Each row was made from one walk, in order. Every step used is in the known rows, and no mark comes twice. Write each row's walk.
In the rows, zero is written as 128.
Known rows
K > P > Z > G: [119 126 116 141 103 111 124 126 144  91 166 106 180 156 136 132  51  96
  89 158 149 166 159 155 112  94  92 152 158 108  86 121  85 128 210  80
 143 117 134 129 103]
R > V > M > A > E > G: [186 157 147 200 140 159 107 150 133 168 131 102  99 171 127 142 192 205
  79  85 100 119  95 139 133 183 208 145 100 127 133 165 155 133  90 172
 119 115  89 129 141]
W > Z: [133 154 125 103 145  88 146 142 135 116 150 115  95 145 151 135 103 112
 153 129 114  86 176  92 137  86 102 141 141 130 133 145 171 158  92 105
 104 131  96 129 111]
Z > V > M > A > E > G: [194 151 128 193 107 148  91 140 119 160 143 119  84 192 101 109 147 185
  56  74  85 152 105 122 123 156 225 170  94 140 115 161 163 145 111 156
 155 113  77 146 125]
K > P > Z > S: [128 117 147 146  47 123  96 121 158  95 160  71 174 116 140 132  37  89
  80 128 134 183 157 141 125  96  86 157 180 132  83 105  78 142 202 105
 129 102 114 135 119]
S > Z: [135 148 130  99 145 105 104 147 140  93 141 141 131 119 127 138 143 119
 157 111 106 142 148 107 125 125 122 137 142 119 119 133 160 129 127 109
 138 141 141 160  95]
N > Y > R > V: [120 121 164  93 140 133 192 123 116 133  83 221 174  67 198  95 142 124
 154 190 122  66 145  98 172 128  82  55 115 114 205 144  57  92  83 136
  96 165 191 122 108]
G > E > A: [132 112 105 145 179 131 109 149 129 128 102 104  80  97  96 172 137 125
 169 106 154 113 145 134 115 173 110 137 142 146  92  93 182 178 119 167
 144 126 123 116 128]
E > A > M > V: [156 111 139 112 124 131  94 109  98 162  57  59  99 120  86 128 117 155
 165 126 151 141  70 121 117 167 115 121 154 144 104  64 174 100  91 173
 118 107 112  85 163]
G > E: [136 138 107 137 149 118 119 146 134 136 127 126 101 103 127 147 123 126
 171 112 145 110 179 129 121 135  99 151 144 117 112 113 160 171 110 132
 151 128 123 121 104]
N > Z > G > E > A > M: [131 103  77 114 227 129 127 143 137 154 119  90 112 123  39 169 154 113
 148  90  98 147  96 188  91 152 125 157 120 192  82 101 168 119 142 146
 118 107 136 110 100]
S > Z > P > K: [ 91 148  89 107 103 127 103 133 180  61 161  73 136 102 157 139 118 109
  91 109 145 146 100 131 139  85 120 123 134 138  97 128 131 127 197 103
 162 105 148 148  97]
Z > V > R: [132 116 153  98  85 141 137 122 122  91 126 158 112 137 136 109 107 125
 123 118 139 116 137  99 128 115 133 103 122 133 125 129 103 146 141 141
 165 149 131 159 115]
K > P > Z > V > R: [155 125 153 132  40 153 120 113 156  58 147 126 142 134 162 125  49 102
  84 121 160 157 141 120 123  96 109 101 143 131  79 135  46 152 221 127
 168 135 113 138 129]
G > E > A > M: [170  99 111 148 173 133 104 131 134 154 100  59  71  88  76 158 130 138
 178  97 131 136 118 146  97 184 107 135 140 172  88  71 186 157  97 182
 115 115 112 100 137]
Y > R > V: [124 127 156 102 128 132 176 131 133 125  92 185 142  95 179 108 130 131
 159 153 134  80 137 105 162 144  90  75 119 117 170 139  89 129  85 128
 112 159 169 121 117]
Y > N: [132 108 152 146 131 102 160 122 108 144 131 169 143 109 168 136 102 113
 140 168 122 113 165 105 153 114 105 147 141  93 149 130 134 135 113 121
 125 151 144 108 126]
E > A > M > V > Z > G: [108 106 103 114 146 137 123  75  85 154 119  76 140 161  37 113 144 125
 137 124 133 159  52 147  95 154 147 158 120 138 133  91 151  89 127 144
 126 120 119 102 173]
Y > N > Z > G > E > A: [106  97  78 144 238 124 155 145 123 151 123 172 144 124  78 182 148  75
 128 117 108 124 134 170 127 135 139 170 124 142 110 130 142 138 176 135
 136 136 155 101  98]
R > V: [119 136 148 107 131 111 139 149 121 105 109 150 141 114 171 131 134 150
 156 132 140  93 139 116 138 134 107 101 128 113 142 128 122 135  96 122
 119 151 135 132 122]
Y > N > Z > P > K: [ 73 121 112 136 122 126 173 116 158 116 149 121 152  92 193 162 108  93
  71 151 142 122 107 149 178  53 109 136 113 142 117 171 110 100 191  96
 144 112 147  87 113]
M > A > E: [167 131 142 196 115 163  94 153 134 176 135  91 101 132 141 116 146 173
 116 108  98 113 120 135 135 159 142 142 149 135 126 118 173 111  87 161
 147 111  97 124 137]
W > B: [130 124 128 110 165  93 151 141 108 106 110 123 102 129 158 127 136 153
 149 168 104 117 175 127 169 116  95 122 169 119 168 128 176 156  85 132
 107 138 145 135 133]
N > Z > P > K: [ 63 141 110 106 114 127 144 136 171  95 139  81 125 102 179 155 123 116
  82 127 154 127 103 159 161  61 103 122 116 164  96 168 140 104 180  92
 156  95 134 110 104]
Y > R > V > Z: [100 130 152 118 129 145 192 102 123 120 131 187 151  94 172 109 162 119
 159 142 132  90 130 102 157 143 105  96  88 117 198 173  88 126  94 112
 115 174 155 119 150]
R > V > Z > N: [ 60 144 134 122 118 116 118 136 101 100 146 160 149 118 155 124 155 123
 129 122 134 120 131 109 116 145 125 101 115  81 155 129  93 140 130 114
 102 175 120 133 162]
P > Z: [160 134 165 133 110 115 122 128 143 108 144 148 138 126 143 144  79 115
 133 139 133 130 165 138 144 121  91 125 143 129  97 129 134 141 133  93
 139 118 138 121 116]
Z > V > M > A: [166 116 160 139  92 131 120 154 119 132 125 166 111 185 125  97 140 177
 117 132 128 151 113 104 113 117 197 111 107 135 132 139 128 137  99 135
 140 113 107 174 141]
W > Z > N: [ 95 161 110 101 133  81 104 159 124 114 141 118  90 148 146 131  94  99
 124 131 113 104 180  83 116  99 108 116 155  94 114 109 143 169 118 110
  82 140 100 130 121]
R > V > Z: [ 97 138 144 124 129 124 158 123 113 104 152 161 149 116 162 127 167 134
 152 123 138 101 133 121 134 133 121 125  95 116 169 167 122 132 104 107
 120 167 118 128 154]
B > Q: [144 120 155 114 126  73  95 147 115 117 103 126 100 135 148 128 137 154
 176 160 116  89 190 119 137 106  96 111 155 109 132 143 205 129  60  95
 116 128 142 116 142]
P > K: [ 98 136 132 123 119 120 140 135 151 106 148 106 123  99 174 130  96 130
 124 155 166 116 143 115 141  98  90 123 141 113  91 131 129 130 130 108
 160 126 123 112 118]
M > A: [146 121 160 162 119 140 109 154 120 153 133 115 118 141 143 121 140 163
 137 140 139 113 134 120 124 129 127 115 143 131 131 119 164 126  84 144
 147 111 119 131 136]
K > P > Z > N > Y > R: [114 129 154 136  79 134 128 115 136 122 110 169 164  76 194 108  56  79
  86 216 132 146 175 110 142 107  60  65 162  87 127 108  12 104 191 111
  96 144 169 106 121]
V > M > A > E > G: [192 155 145 211 133 152 101 135 133 191 149  77  73 173 106 148 174 186
  73 102  95 140 117 141 126 169 197 176 116 132 116 165 190 132  95 162
 140  99  83 136 136]
E > A > M: [156  90 150 127 152 121 117 123 115 141  98  65  93 100 101 147 123 149
 153 132 121 136  97 131 112 163 105 121 137 170 103  89 185 122  84 163
 107 112 122 110 148]
Y > R > V > Z > S: [ 84 110 148 111  96 152 175  97 129 122 145 163 179  95 138  91 143  96
 123 121 112 112 128 109 151 136 112 117 111 132 201 142  62 136 113 118
 105 157 156 138 148]
Q > B: [123 122 165  88 126  88 120 150 109 158  79  88 112 113 163 115 108 136
 157 164 138 115 184 111 138 110 111 132 168 116 146 150 177 128  82  91
 135 137 125 142 128]
E > A: [122 105 148 127 157 117 119 138 112 119  99 106  98 112 121 157 132 135
 146 134 143 118 131 117 133 155 114 123 143 148 108 112 182 142 108 148
 138 124 132 127 138]
P > Z > N > Y > R > V: [121 130 168 110 114 142 142 127 125 115  97 240 189  76 184 106  95  95
 105 191 115 100 151 117 156 139  83  17 129  91 156 108  10 108 147 118
  72 159 200 110 116]
V > M > A: [160 119 174 155 122 132 131 153 132 161 129 126  99 168 127 124 163 179
 133 161 138 136 121 121 118 129 168 121 128 123 135 144 152 123  79 142
 125  98 112 167 151]
R > V > Z > G: [ 73 130 113 111 156 117 169 119 107 101 172 170 186 153 123 115 157 119
 131 128 130 110 124 141 117 122 137 142  95 106 173 152 100 123 135  92
 127 160 137 147 131]
G > E > A > M > V: [167 120  93 131 149 145  83 116 116 174  58  54  80 105  63 146 121 140
 187  94 157 136  87 136 100 189 118 131 151 149  86  52 175 136 103 194
 129 108 105  74 148]

Write each row's walk
[ 85 126  53 134 176 145 113 103 102 145 121 112 128 154  32 140 160  97
 154  98 170 131 109 151  98 161 156 176 122 118 127 100 147 145 159 144
 166 130 125 107 152]
M > V > Z > G > E > A
[135 135 164 102 136 106 164 147 133 113 109 164 122 145 157 139 155 167
 149 150 136 113 126 119 131 138 149 106 108 102 145 155 111 131  91 121
  98 137 129 166 136]
R > V > M
[186 131 158 186 118 154 117 147 146 187 132 107  82 163 126 125 172 192
 113 127  99 137 108 135 129 165 187 148 126 129 131 146 161 104  82 161
 122  98  94 157 150]
V > M > A > E
[157 124 176 144 127 144 141 165 137 137 116 147 127 165 149 124 187 196
 137 143 139 115 100 126 121 147 175  84 106 120 152 146 120 123  79 147
 104 115 117 164 154]
R > V > M > A
[ 70 145 131 106  96 143 142  77  77 168  86 200 154  98 149  75 143  89
 127 198 139 116 134  85 150 121 108  85 127  66 201 121  56  79 122 127
 110 165 167 102 163]
M > V > Z > N > Y > R
[145 135 148 153  81 114 116 129 154  94 143  98 147 120 169 151  57 110
 117 151 157 157 164 131 128 104  79 134 159 119  86 133 107 140 179  97
 136 118 114 113 130]
K > P > Z
[188 127 142 167  91 154 107 151 127 155 132 147  96 180 120  89 148 192
  97 101  90 150  98 122 122 151 211 142 108 136 128 144 136 119  99 156
 135 112  87 167 138]
Z > V > M > A > E
[157 136 139 105  96 116 106 102 105 166  83  81 114 126 119 106 105 154
 169 131 136 138  97 119 121 133 106 131 154 121 120  85 149  94  80 140
 121 120 109  91 142]
A > M > V
[175 155 128 222 129 154  79 139 117 179 149  62  90 148 120 140 148 171
  80  79  96 118 128 136 132 166 159 171 137 139 115 140 199 138  95 166
 159 115  89  99 121]
M > A > E > G
[114 135 146 143  79 111  92 135 124 101 130 142 165  98 181 132  59  95
  80 190 142 156 174 124 122 100  77  86 170  84 101 104  45 109 201 110
 103 135 134 122 125]
K > P > Z > N > Y
[153 162 118 173 135 121 104 122 120 154 141  80  88 122 130 150 123 140
  91  86  91 118 155 132 144 157 133 192 134 128 111 148 193 143 112 138
 153 136  98 105 105]
A > E > G
[ 86 126 152  95 126 127 154 136 105 127  77 224 169  73 193  91 130 115
 123 192 119  80 150  93 154 144  89  28 133  82 189 106  28 102 110 138
  76 175 193 125 116]
Z > N > Y > R > V
[178 137 145 151 119 157 117 166 142 159 125 172 100 181 122 110 178 178
  88  82  66 153  87 145 134 125 222 144  91 170 121 184 146  89 113 134
 130 105  88 161 125]
N > Z > V > M > A > E
[136 143 135 122  93 127 122  71  97 168 121  86 125 128 109 104 137 138
 171 123 134 147  93 119 119 131 120 155 119 124 148 124 154  90  88 126
 123 131  99  90 174]
A > M > V > Z
[115 122  55 113 218 129  89 156 146  95 140 120 131 134  36 159 159  94
 152  76 116 145 133 153  89 171 152 160 141 138  87  85 163 165 179 144
 153 125 158 161  83]
S > Z > G > E > A
[162 131 151 114  87 114 111 135 123  81 141 191 150 141 139 112  52 112
 115 113 123 147 155 121 130 107 119 116 126 143  94 130 113 154 153  87
 155 130 131 135 105]
P > Z > V
[ 52 135 104 126  92 143 158 106 151  68 168  89 157 100 183 135 139 125
  89 120 177 109  85 141 151  91 122 109  86 132 151 163  92 128 175 102
 141 133 126 113 157]
R > V > Z > P > K
[ 56 130 104 141  86 135 150  92 149  90 186  69 131 102 165 135 123 114
  85 139 171 130 107 138 146  78 111 140 101 141 134 160 129 126 177  98
 163 116 124 113 152]
V > Z > P > K
[106 143  93  89 169  85 156 143 127 114 170 124 128 180 110 122  99  97
 131 140 108  96 175 116 121  77 116 162 139 119 134 132 148 151 120  89
 105 124 118 145  94]
W > Z > G
[142 119 152 103 139  97 183 133 115 131 129 248 138 155 147 131 133 119
 112 144  89 152 135 116 149  82 177 145  83 125 142 197 104 113 140  93
 113 145 134 145 112]
Y > N > Z > V > M
[ 99 153 128 120  95 126 127  95  96 144 123 131 132 140 128 116 143 124
 160 127 161 127 121 110 137 117 127 157 126 100 157 146 150 108 111 110
 153 142 109 109 168]
M > V > Z
[110 106  72 129 204 121 117 147 125 125 124 111 114 133  60 156 133 110
 141 114 146 123 143 157  99 164 129 157 142 135  97  83 159 167 148 149
 151 117 145 134 106]
Z > G > E > A
[176  91  97 150 186 140 105 120 146 134 142  86 130 125  34 159  84 103
 134 100 118 161 114 188  81 174 111 141 134 174  55  65 143 157 164 146
 119  96 144 104 111]
P > Z > G > E > A > M
[123 124 154 129 158 102 168 139 120 148 128 190 144 109 167 154 132 102
 135 154 102 117 152 131 160  92 110 148 125 124 141 173 140 104 125 100
 120 147 140  99 113]
Y > N > Z
[160 107 191 133 136 164 189 136 129 169  90 215 151 119 176  91 192 170
 135 206 122  88 111 108 160 134 156  38  96 117 211 157  50  80  66 162
  77 127 174 153 144]
N > Y > R > V > M > A
[174 133 140 117 109 137  90 165 141 102 146 184 126 187 102 100 169 163
 125  98  96 172 105 103 102 122 217 113 110 139 124 143 130 131 130 128
 137 116 120 204 116]
S > Z > V > M > A
[ 96 141  73 108 201 113 140 158 140 136 141 158 136 144  92 153 149  97
 143 101 111 124 160 176 112 108 123 169 125 141 105 144 145 132 154  98
 152 122 141 132  69]
N > Z > G > E
[181 135 157 176 128 163 125 162 149 167 120 128 110 158 144 120 186 206
 114 111 102 114  84 139 134 178 197 115 109 123 148 148 124 105  77 169
 102 116  95 155 153]
R > V > M > A > E
[172 108 115 134 136 183  93  97 135 167  66  39  64 106  58 149 140 132
 174  91 171 126  71 139 100 191 121 109 148 147  89  55 145 134 127 225
 139 109 114  86 161]
G > E > A > M > V > R
[ 53 150  89 126  62 146 128  76 132 105 142  62 140 123 152 119 121 116
  94 130 203 136  77 133 151  80 127 139 114 116 139 141 117 105 178 109
 173 108 115  94 166]
M > V > Z > P > K
[ 80 126 106 125  85 125 137 120 157  91 142  61 122 101 180 139  91 125
  85 145 176 123 112 138 154  81 103 121 133 132 105 126 129 128 168 113
 161 100 134 118 118]
Z > P > K
[139 112  61 115 172 140  92 112 109 169  80  63 113 140  27 135 114 126
 163  99 149 150  79 162  81 172 134 153 152 139  88  46 152 126 131 176
 135 105 126  93 126]
Z > G > E > A > M > V
[ 93 123 144  95 122 118 124 143 140 129 133 126 150 119 123 135 131 102
 109 105  95 143 143 143 142  92 112 161 147 163 119 142 137 113 133 104
 126 111 130 152 100]
N > Z > S
[116 127  45 116 222 111 129 154 142 116 151  99  92 159  61 159 121  86
 145  95 126  96 160 135  96 129 131 162 138 146 100 100 172 193 145 141
 115 121 114 127 102]
W > Z > G > E > A
[ 91 131 123  99 120 114 138 135 139 118 119 110 120 124 156 157 146 118
 109 115 123 125 120 159 159  82 114 130 120 172 134 162 161 104 149 103
 137 104 144 131 106]
N > Z > P
[153 119  49 114 216 116 124 138 141 143 149  55  83 148  41 149 110 104
 156  89 102 115 127 145  80 141 123 160 133 169  91  79 176 176 125 157
  83 109 102 107 107]
W > Z > G > E > A > M
[ 82 117 137 118  97 131 140 111 121 104 167 132 183 116 129 115 149 115
 120  97 117 129 124 127 129 125 127 145 118 129 171 136  93 136 125 112
 114 149 119 153 146]
R > V > Z > S
[132 134  74 155 126 120 114 137 160 102 170 105 161 137 113 150  54  86
 116 122 157 164 179 171  97 111  96 169 158 110  74 108  84 164 223 101
 152 115 128 122  94]
K > P > Z > G > E
[ 84 133 124 114  68 135 108  83 102 147 140 104 161 142  95  99 128 102
 121 108 140 153 118 116 131 112 137 181 146 114 158 118 122 119 130 116
 147 128 109 131 161]
M > V > Z > S
[138 146 114  81 116 104  94 150 124  65 140 184 141 136 125 104 118 116
 144  81  98 153 139  90 121 118 152 131 126 132 111 131 134 143 147 101
 153 152 136 174  83]
S > Z > V
[155 108  62 114 215 128  84 140 146 121 139  82 120 120  18 151 149 108
 162  68  89 168  99 162  67 178 144 156 140 161  74  62 162 145 158 158
 123 115 145 144  90]
S > Z > G > E > A > M
[ 81 114 139 111 105 150 203  78 116 116 115 180 180  76 192 103 173 107
 115 172 132  83 106 121 183 103 105  69  76 142 245 170  55  89 129 128
  96 152 190 122 141]
N > Y > R > V > Z > P
[121 139  59 123 142 136 124  82 108 173 148  91 139 149  49 109 134 116
 167 100 137 151 105 155  83 137 137 185 119 117 135  95 132 115 131 128
 139 130 111  93 140]
A > M > V > Z > G > E
[154 145 129  76 120 100 114 147 137  77 141 201 121 161 110 113 144 136
 137 102  95 176 127  96 111 118 194 135 104 123 117 153 119 141 145  99
 125 135 134 211  98]
S > Z > V > M
[ 69 124 150 122 122 135 159  91  95 151 132 207 150  78 160  91 149  86
 121 201 114 110 160  89 147 120  96  86 114  88 199 144  70 100 119 119
  99 172 178 124 148]
V > Z > N > Y > R
[158 125 157 108  81 156 124  84 122 160  89  66 103 130 112 114 117 145
 155 130 149 126  85 118 121 137 110 107 152 123 123  90 120  94 103 174
 132 119 117 105 154]
A > M > V > R
[101 123 165 111 141 145 208  92 107 132 126 229 181  74 186  96 176 112
 151 185 118  76 139 101 171 121  99  73  84 119 232 179  56  89  91 120
  96 180 175 117 147]
N > Y > R > V > Z
[187 122 161 170  47 144 104 146 151 103 146 137 142 182 146 109  80 157
  83 139 146 192 119 127 108  98 173 111 123 136  89 146  74 139 180 116
 135  96  91 156 149]
K > P > Z > V > M > A
[177 128 166 109  93 109 134 130 139  91 139 203 129 169 123 120  79 130
 111 135 120 167 145 126 126 106 163 123 104 135  96 150  98 151 149  85
 127 118 125 172 118]
P > Z > V > M
